Known rows, with every step that occurs
u/x/g/r/a: [ 1.30 -3.43  0.96 -2.43 -1.46  2.76 -1.66  0.17 -0.61  1.48  1.35 -0.57
  0.48 -0.13 -2.00  1.91  1.53  1.28  0.43 -1.48 -0.79 -1.56 -2.16  0.86
  2.40  2.33 -1.01 -2.25 -0.42]
k/p: [-1.45 -1.61 -0.22  0.27  1.37 -0.11 -0.71 -0.96  0.94  1.17  1.02 -1.51
  1.64 -1.74  0.06 -0.70  0.92 -0.72  1.56 -0.16  0.31 -0.32 -0.05  1.82
  0.68  1.47  0.74 -3.50  0.56]
x/g/r/a/k: [ 1.67 -2.71 -2.29 -0.89 -1.13  1.63  0.01  1.26  2.10  0.63 -0.24 -1.95
 -0.42  0.90 -1.32  1.82  1.04  2.09  0.32 -3.24 -2.22 -1.55 -1.77 -0.59
  3.42 -0.71 -2.09  1.73 -0.11]
v/a/s/p: [-1.98  1.75 -1.15 -0.78  0.36 -1.92 -0.95  1.71  2.22 -0.47 -0.23 -0.84
  2.38  3.48  0.93  2.06 -1.54  0.28 -0.57  0.33 -1.82 -2.49  2.15  1.15
  1.74  1.33 -0.14 -3.02 -0.09]
j/c/k: [-0.20  0.55 -4.12 -0.86  3.49 -3.55 -2.72  0.64 -0.88  0.28  1.01  1.24
  1.83 -4.03  1.08  1.95  1.00  0.79 -0.91 -1.30  1.54  1.34 -2.42  0.01
  0.87 -0.47  0.52  0.73 -1.50]
g/x/u: [ 2.48  0.10  1.98 -1.54 -1.16  3.21 -0.16  0.96  0.01  1.91 -1.41  0.84
 -0.02 -2.43 -2.65  1.02 -0.53  1.33  0.47  0.54 -0.27  0.14 -1.28 -1.82
  2.58 -0.10 -2.18 -1.40 -0.60]
j/c: [-0.41  0.27 -3.62  0.47  2.27 -2.36 -1.76  0.59 -1.04  0.69  0.85  0.16
  1.25 -1.95  0.52  1.12  0.31  0.98 -1.05 -0.03  0.85 -0.47 -1.31 -0.20
  0.72  0.41 -0.37  0.45 -1.15]
c/j: [ 1.14 -0.05 -1.93  0.07 -0.04 -2.40 -0.19 -0.77 -0.20  0.61  0.76  1.80
  0.03 -2.57  1.63 -1.37  0.69  0.19 -0.94 -1.67  0.34  1.08 -1.80 -0.53
 -0.27  1.73  0.16  0.21 -1.49]
u/x/g/r/a/k/p: [ 1.09 -3.88  0.25 -2.81 -2.31  2.64 -1.76  0.23  0.26  0.89  1.17 -1.41
  1.27 -1.07 -2.21  1.39  1.57  1.12  0.76 -1.43 -0.81 -1.64 -1.77  2.33
  3.12  2.68 -0.62 -3.52 -0.41]
v/p/k/a/r: [ 0.23 -1.28 -3.21  1.73 -2.24  0.02  2.06  4.04  0.22 -2.56 -2.24  0.44
  2.66 -1.64 -1.12 -2.26 -1.96 -1.53 -0.05 -0.04 -2.62 -3.51  0.67 -0.94
  2.57 -0.11 -0.66 -3.05 -2.00]
u/x/g/r/a/k/p/s: [ 0.95 -4.20 -0.30 -2.66 -1.99  2.89 -1.87  0.34  0.47 -0.07  1.46 -1.06
  2.02 -1.20 -1.99  1.40  0.87  1.50  0.65 -0.88 -0.99 -2.13 -2.09  3.21
  2.77  2.17 -0.84 -4.09 -0.99]
r/g/x/u: [ 1.41 -2.29 -1.04 -1.21  1.43  2.25 -0.64  1.21  0.00  0.36 -1.38 -0.71
 -1.48 -2.67 -3.31  1.14  1.33  1.67  0.61 -0.88 -2.47 -0.59 -1.07 -1.84
  2.61  0.93 -2.31  1.53 -0.34]
c/k/p/v/a/r/u/x/g: [ 0.28 -1.59 -2.02 -2.70  1.49 -0.53 -1.71  0.33  1.57 -0.92  1.93 -0.53
  2.90 -5.02  0.13  0.54  1.41  0.29  1.93 -1.57  0.34  0.73 -2.74  2.31
  2.99  1.13  0.99 -3.18 -0.52]
k/a/s/p/v: [-6.07 -0.15 -1.08 -1.10 -0.34  2.10 -0.19  0.43  2.20 -1.40 -0.19 -1.26
  4.50 -1.34 -0.93 -1.49 -0.59 -0.44  0.00  0.09 -0.47 -1.54  0.34  2.22
 -1.15  0.42  0.67 -5.72  0.89]
r/a/s: [-1.45 -0.79 -4.16 -2.10 -0.40  1.03 -0.86  1.39  0.74 -2.24 -0.15 -1.33
 -0.39 -0.25 -4.16  3.41 -0.39  0.53 -2.14  0.55 -0.73 -0.53  0.85  0.60
 -0.26 -0.08 -1.40 -0.13  0.00]
a/k/p/s: [-0.25 -1.35 -2.82 -0.87 -2.09  0.01 -0.31  0.78  2.48 -3.39 -0.40 -1.24
  2.93 -2.10 -0.20 -1.27 -1.27  0.04  0.51  0.98 -0.43 -0.92  0.60  4.89
  1.44 -0.15  0.62 -3.30 -1.04]
s/p/k/a/r/u/x/g: [-3.80 -1.26 -2.65 -2.27 -1.05  1.90  0.73  3.66  2.16 -0.41  0.18 -0.78
  5.68 -2.11 -1.11 -1.23  1.68  0.75 -0.05 -0.42 -1.52 -3.74  0.17  1.08
  2.71  1.00  0.67 -4.83  0.75]
r/u/x: [ 1.01 -2.14 -0.74 -2.06 -0.32  3.59 -0.98  1.62 -0.73 -1.21  0.69  0.54
 -1.05 -3.58 -4.23  1.43  1.76 -1.12 -2.10  2.00 -1.80  0.12 -0.13  0.34
  1.27  3.36 -0.80 -1.32  0.47]
c/k/a/v/p/s: [-1.44 -0.14 -2.22 -1.74  0.90 -0.21 -1.47  1.25  1.41 -1.78 -0.11  2.15
  2.54 -4.03 -0.20  0.32 -1.06 -0.69  0.79 -2.02  0.44  1.68 -2.00  2.59
  0.36 -0.58  0.77 -2.77 -1.68]
s/p/k: [-3.60  1.21 -1.74 -0.66 -0.61 -0.49  0.86  3.03  1.13 -0.14  0.05 -1.05
  4.81  0.20  0.43 -1.70  1.51 -0.09 -0.42  0.13 -0.55 -3.23  1.25 -0.08
  0.98 -0.47  0.88 -3.17  0.19]
a/s/p/v: [-4.33  2.61 -0.97 -2.39 -1.54  0.12 -0.13  0.72  2.07 -2.81 -0.43 -3.16
  4.26  0.50  0.43  0.08  0.06  0.69 -1.32  0.42  1.45 -1.89  0.88  3.09
 -1.05 -1.10  1.23 -3.51  0.07]
s/p/v: [-4.04  2.39 -0.42 -0.67  0.32 -0.56  0.85  1.38  1.33  0.41  1.10 -2.54
  4.63  1.45  0.45 -2.95  1.54  0.18  0.63  0.51  1.08 -2.11  0.81  0.12
  0.11 -0.13  0.81 -3.40  0.22]
j/c/k/p/v/a/r: [ 0.04  0.14 -5.26 -0.91  3.37 -4.08 -2.60  0.43 -0.17  0.38  1.76 -0.47
  3.46 -4.56  1.57  0.99  0.22  1.19  0.76 -0.85  1.44  0.68 -2.69  1.09
  2.28  0.55  0.49 -1.81 -1.73]
x/u: [ 0.93 -0.65 -0.49 -0.86 -1.07  2.25  0.22  1.92  2.38  0.54  0.68 -0.17
  1.28 -1.88 -0.04  0.68 -0.91  2.28 -0.78  0.33  0.21 -2.38 -0.46 -2.11
  2.19 -1.23 -2.07  0.83  0.40]
c/k/p/v/a: [-1.03 -0.14 -1.31 -0.84  2.26 -1.99 -1.58 -0.43  1.00 -0.35  1.81 -0.37
  2.81 -3.42  1.08 -0.69  0.86 -0.94  2.09 -1.17  0.60  1.29 -1.76  1.09
  1.07  0.14  1.06 -3.14 -0.64]
u/x/g: [ 0.00 -2.74  2.04 -2.19 -1.29  1.95 -1.46 -0.06  0.22  0.29  1.44  0.51
  1.07 -0.18 -0.54  1.17  1.30  1.34  0.80 -1.36  0.20 -2.37 -1.84  2.44
  2.12  2.07  0.38 -2.29 -0.35]
x/u/r/a/v/p: [ 1.96 -1.55 -2.43 -1.90 -2.03  2.68 -1.04  3.13  1.36  1.79  1.55 -1.30
  0.74 -2.52 -2.16  1.46 -1.46  3.48 -1.74  0.66 -0.44 -2.75 -0.76 -1.82
  3.46  0.61 -2.69 -0.85 -0.87]
a/s: [-1.47  0.92 -0.73 -1.93 -1.81  0.50 -0.82 -0.19  1.19 -3.15 -1.16 -1.37
  1.02 -0.56  0.14  2.17 -0.99  0.52 -1.78  0.13  0.61 -0.33  0.33  3.11
 -1.18 -1.05  0.66 -1.09 -0.06]
u/x/g/r/a/v/p/k: [ 1.86 -2.96 -0.43 -2.21 -3.59  2.81 -1.13  1.90 -0.38 -0.05  0.61 -0.93
  1.06 -0.63 -2.28  1.36  0.54  0.83  0.23 -1.55 -1.05 -2.84 -2.18  1.76
  3.28  2.24 -1.32 -3.11 -1.62]

Rows
[ 0.01 -0.88 -2.03 -1.04 -2.58 -0.49 -0.34  0.48  2.13 -1.95 -0.87 -1.71
  1.84 -1.89 -0.49 -1.31 -0.28 -0.34  0.69  0.15 -0.17 -0.27  1.06  3.72
  1.91  0.58  0.96 -2.55 -0.20] -> a/k/p
[ 1.45 -2.99  2.22 -2.19 -1.81  2.48 -1.55 -0.32 -0.62  1.52  1.10 -0.53
  0.83 -0.20 -0.59  1.26  1.42  1.31  0.67 -1.55 -0.35 -1.47 -2.34  1.46
  2.22  2.05 -0.40 -2.51 -0.40] -> u/x/g/r
[ 0.85 -3.08 -0.75 -2.08 -0.06  3.95 -0.89  1.93  0.58 -1.29  0.94  0.43
 -0.88 -3.05 -3.66  1.94  2.17 -0.13 -1.70  0.43 -2.05 -1.23 -0.99  0.77
  2.44  2.92 -0.96 -0.43  0.52] -> r/u/x/g
[ 3.87 -1.43 -2.67 -3.48 -0.85  1.08  0.34  0.80  0.33 -0.13 -2.23 -1.56
 -0.22 -3.52 -1.59  1.68 -0.43  3.91  1.28 -0.69 -0.36  1.10 -1.57  0.15
  3.59  0.24 -1.04  1.52 -0.38] -> a/r/g/x/u
[ 0.94 -1.95 -0.83 -0.84  1.96  1.11 -0.78  0.22 -1.15  0.09 -1.83 -0.59
 -2.11 -1.71 -3.30  0.74  1.81  0.54  0.96 -1.03 -2.56  0.63 -0.88 -0.82
  1.53  1.53 -1.35  1.23 -0.55] -> r/g/x
[-0.97  0.18 -4.54 -0.02  4.03 -3.89 -2.84  0.39 -0.27  0.56  2.21 -0.17
  3.20 -4.02  1.31  0.75  0.75  0.28  0.44 -0.80  1.01  0.21 -2.41  0.57
  1.69  0.77  0.30 -1.88 -1.63] -> j/c/k/p/v/a
[ 0.73 -3.11 -1.08 -1.03  1.34  0.56 -2.08 -0.35 -2.01  1.83  1.48 -1.86
 -1.08 -2.27 -0.61  0.08  1.36  2.60 -0.54 -0.16 -2.17 -0.21 -1.32 -0.27
  1.03  2.29  0.04 -0.57 -0.46] -> u/r/g
[-1.71 -0.43 -4.31 -0.61  3.91 -2.59 -2.76  0.68 -0.53  0.59  1.12  1.68
  2.57 -4.91  0.50  1.23  0.76  0.31 -0.49 -1.43  0.89  1.21 -2.55 -0.01
  0.62  0.17  0.38 -0.80 -1.13] -> j/c/k/a
[ 1.75 -2.85  0.06 -1.50  1.18  1.35 -2.26 -0.48 -2.81  2.65  0.61 -1.35
 -1.51 -2.77 -1.88  0.33  1.36  2.45 -0.05  0.02 -2.43  0.65 -1.78 -0.50
  1.50  2.69 -0.29 -1.46 -0.90] -> u/r/g/x
[ 2.94 -0.36 -2.70 -1.43 -2.11  1.90 -0.71  0.57 -1.09  1.99 -0.38 -2.97
 -1.49  0.05 -3.07  1.89 -0.13  0.48 -0.61 -0.44 -1.10  2.23 -1.15 -1.15
  0.79  0.76 -2.71 -0.22 -0.59] -> g/r/a/v
[ 3.04 -0.63  2.34 -2.01 -1.25  3.55 -0.99  0.60 -0.92  3.18 -0.57  0.39
 -0.03 -3.16 -2.51  0.90 -0.46  2.34  0.08  0.90 -0.52  0.23 -1.86 -1.73
  2.77  0.66 -1.87 -2.47 -0.83] -> g/x/u/r
[ 0.14 -3.20 -3.67 -0.55 -2.80  3.46  1.26  2.49  0.33 -2.16 -1.16 -0.25
  3.04 -5.57 -1.91 -1.67 -1.32  1.15  0.90  0.32 -2.90 -2.48 -1.70 -0.33
  2.53 -0.40 -1.40 -2.83 -0.38] -> p/k/a/r/g/x/u
[ 3.57 -1.85 -0.07 -1.39 -1.33  3.65 -0.84  0.49 -2.01  1.51 -0.18 -1.69
 -1.32 -2.47 -2.97  1.20  1.57 -1.00 -1.65  0.89 -2.60  2.03 -1.21 -1.72
  1.17  2.34 -1.99 -1.32  0.20] -> g/r/u/x
[-1.29 -1.06 -2.72  1.96 -2.28  0.42  1.53  4.05  0.56 -3.53 -2.24  0.37
  2.73 -1.33 -1.31 -1.84 -1.81 -2.21 -0.93  0.04 -2.88 -4.17  1.05 -0.48
  1.54 -0.30 -0.67 -3.53 -2.01] -> v/p/k/a/s
[ 2.04 -2.66 -0.89 -0.32  0.06  2.68  0.18  1.05  1.84  0.89  0.01 -1.46
 -0.90 -0.37 -0.67  1.67  1.78  1.47 -0.24 -2.93 -2.65 -1.15 -2.34 -1.05
  3.08 -0.21 -1.91  2.04  0.42] -> x/g/r/u
[-2.21  1.48 -1.94 -0.43 -0.62 -1.74 -0.58  2.30  1.98 -1.42 -0.28 -0.96
  3.02  2.72  0.88  1.44 -1.72  0.07 -0.69  0.59 -2.45 -3.46  1.96  1.12
  1.90  0.96 -0.30 -3.47 -0.30] -> v/a/s/p/k
[ 1.58 -2.07  0.16 -0.06 -0.39  1.43  0.13  0.16  1.62  1.60 -0.02 -1.58
 -0.10  1.02  0.93  1.14  1.19  1.98  0.87 -3.61 -1.48 -1.41 -2.50 -0.56
  2.64 -0.93 -1.34  1.45  0.04] -> x/g/r
[ 3.34 -0.64 -0.28 -2.01 -3.11  3.82 -0.57  2.73 -0.74  1.69 -1.03 -0.08
  0.22 -3.41 -4.27  0.99 -1.35  1.93 -0.38  0.90 -1.22 -1.08 -1.67 -1.45
  3.88  0.77 -2.80 -3.08 -2.09] -> g/x/u/r/a/v/p/k
[-1.80 -1.39 -3.02  0.47 -3.79  2.64  0.72  1.90  0.49 -2.71 -0.23 -0.20
  2.86 -3.42 -0.93 -2.26 -1.67 -0.67  0.51  0.28 -1.69 -2.32 -1.29  1.95
  0.38 -0.05 -0.40 -3.79 -0.70] -> p/k/a/v
[ 1.12  1.80 -2.31 -0.60 -2.84  0.10  0.04  2.39  1.31 -2.86 -1.11 -0.50
  0.86  0.52 -0.36  0.32 -3.02  0.21 -0.10 -0.23  1.10 -1.21 -0.35  4.27
  1.07 -0.07 -0.61 -1.82 -3.13] -> a/v/p/s
[-1.23 -0.26 -1.13 -1.20  1.94 -1.42 -1.44 -0.71  0.78 -0.68  1.58 -0.53
  2.83 -4.54  0.87 -0.95  1.51 -0.88  1.85 -1.33  1.50  1.80 -2.12  1.48
  0.28 -0.50  1.53 -2.78 -0.50] -> c/k/p/v
[-0.67 -2.37 -5.61 -1.36 -0.62  0.69 -0.50  2.03  1.67 -2.37  0.45 -1.35
  1.00 -1.25 -4.37  1.00 -0.52  0.20 -0.54  1.04 -1.47 -0.88  1.09  1.76
  1.50  0.65 -1.46 -1.74 -0.72] -> r/a/k/p/s
[-0.74 -1.60 -2.01 -1.18 -0.53  1.90  0.10  1.25  2.44  0.43  0.38 -3.32
  1.49  1.34 -0.90  1.46  1.55  2.32  0.13 -3.03 -1.47 -2.47 -1.88 -0.23
  2.42 -0.97 -1.82  0.13  0.02] -> x/g/r/a/s/p/v
[ 3.10 -0.64 -3.74 -0.53 -3.05  1.76  0.02  2.11 -1.20  0.70 -1.00 -2.84
 -0.78 -0.20 -3.38  1.12 -0.64 -0.39 -0.90 -0.34 -2.03  0.64 -0.83 -1.70
  1.58  0.54 -2.97 -0.85 -1.51] -> g/r/a/v/p/k
[ 0.72 -2.91 -2.89 -2.00 -0.87  0.79 -2.08  0.54 -1.01  1.60  1.87 -2.05
  0.17 -2.23 -2.85  0.46  0.31  1.96 -1.00  1.13 -1.52 -0.04 -0.20  0.73
  1.73  2.43 -0.25 -3.17 -0.57] -> u/r/a/k/p
[-0.55 -1.15 -2.21 -2.63 -1.45  3.10 -1.03  2.50  1.81  1.25  2.44 -2.58
  2.77 -2.61 -1.63  0.78 -0.44  3.99 -1.93  1.36 -0.16 -3.29 -0.66 -1.59
  2.32 -0.15 -2.06 -2.14  0.05] -> x/u/r/a/s/p/v
[ 0.41 -0.27 -1.79  1.85  0.52 -0.72  1.04  3.19  0.56 -2.92 -1.08  1.11
  1.81  1.04 -0.30 -0.67 -2.17 -1.04 -0.75  0.77 -1.53 -3.10  0.91  0.25
  1.13 -0.78 -0.90 -1.75 -3.04] -> v/p/s
[ 0.54 -0.67 -2.54  0.56 -0.55 -1.77 -0.70  1.38  2.40 -1.53  0.23 -0.32
  2.02  1.52  0.47 -0.08 -2.62 -0.23  1.14  1.08 -2.87 -2.25  1.51  2.45
  3.21  1.80 -0.73 -3.49 -1.10] -> v/a/k/p/s
[-4.10  0.28 -2.63 -1.27 -0.86  0.23  1.12  2.97  1.61  0.01 -0.26 -0.95
  5.83 -1.14  0.13 -2.08  0.70  0.38  0.34 -0.01 -0.83 -2.76  0.88  0.49
  1.42 -0.06  1.01 -4.57  0.61] -> s/p/k/a/r
[ 0.29 -0.14 -6.03 -1.07  3.56 -3.17 -2.49  1.07  0.03 -0.09  1.78 -0.44
  2.93 -5.56  0.47  1.39  0.70  0.85 -0.04 -0.45  0.74  0.84 -2.54  0.77
  2.66  1.10  0.08 -1.41 -1.41] -> j/c/k/p/v/a/r/u
[ 1.20  1.05 -1.70  0.60 -1.63 -0.54  1.06  0.16  0.33 -1.47  1.02 -2.48
  2.05  0.94  0.86 -2.47 -2.37  1.08  2.11  1.52 -0.51 -1.55 -0.74  0.32
  1.70  0.54 -0.99 -2.25 -1.18] -> p/v/a/r
[-1.79 -2.23 -1.34  0.48  2.08  0.45 -0.73 -0.67  1.37 -0.87  1.81 -0.90
  3.12 -2.07  0.54 -0.64 -0.42 -0.13  1.31  0.96 -0.05 -1.29 -0.62  3.58
  0.02  0.43  0.36 -4.66 -0.61] -> k/p/s
[ 2.34 -0.83  0.82 -2.95 -1.64  3.88 -1.30  1.04 -0.55  2.09 -0.72 -0.15
 -0.11 -3.29 -3.92  2.23 -0.72  2.56 -0.77  1.11 -0.71  0.02 -1.49 -1.20
  2.57  0.59 -2.29 -2.60 -0.90] -> g/x/u/r/a/s
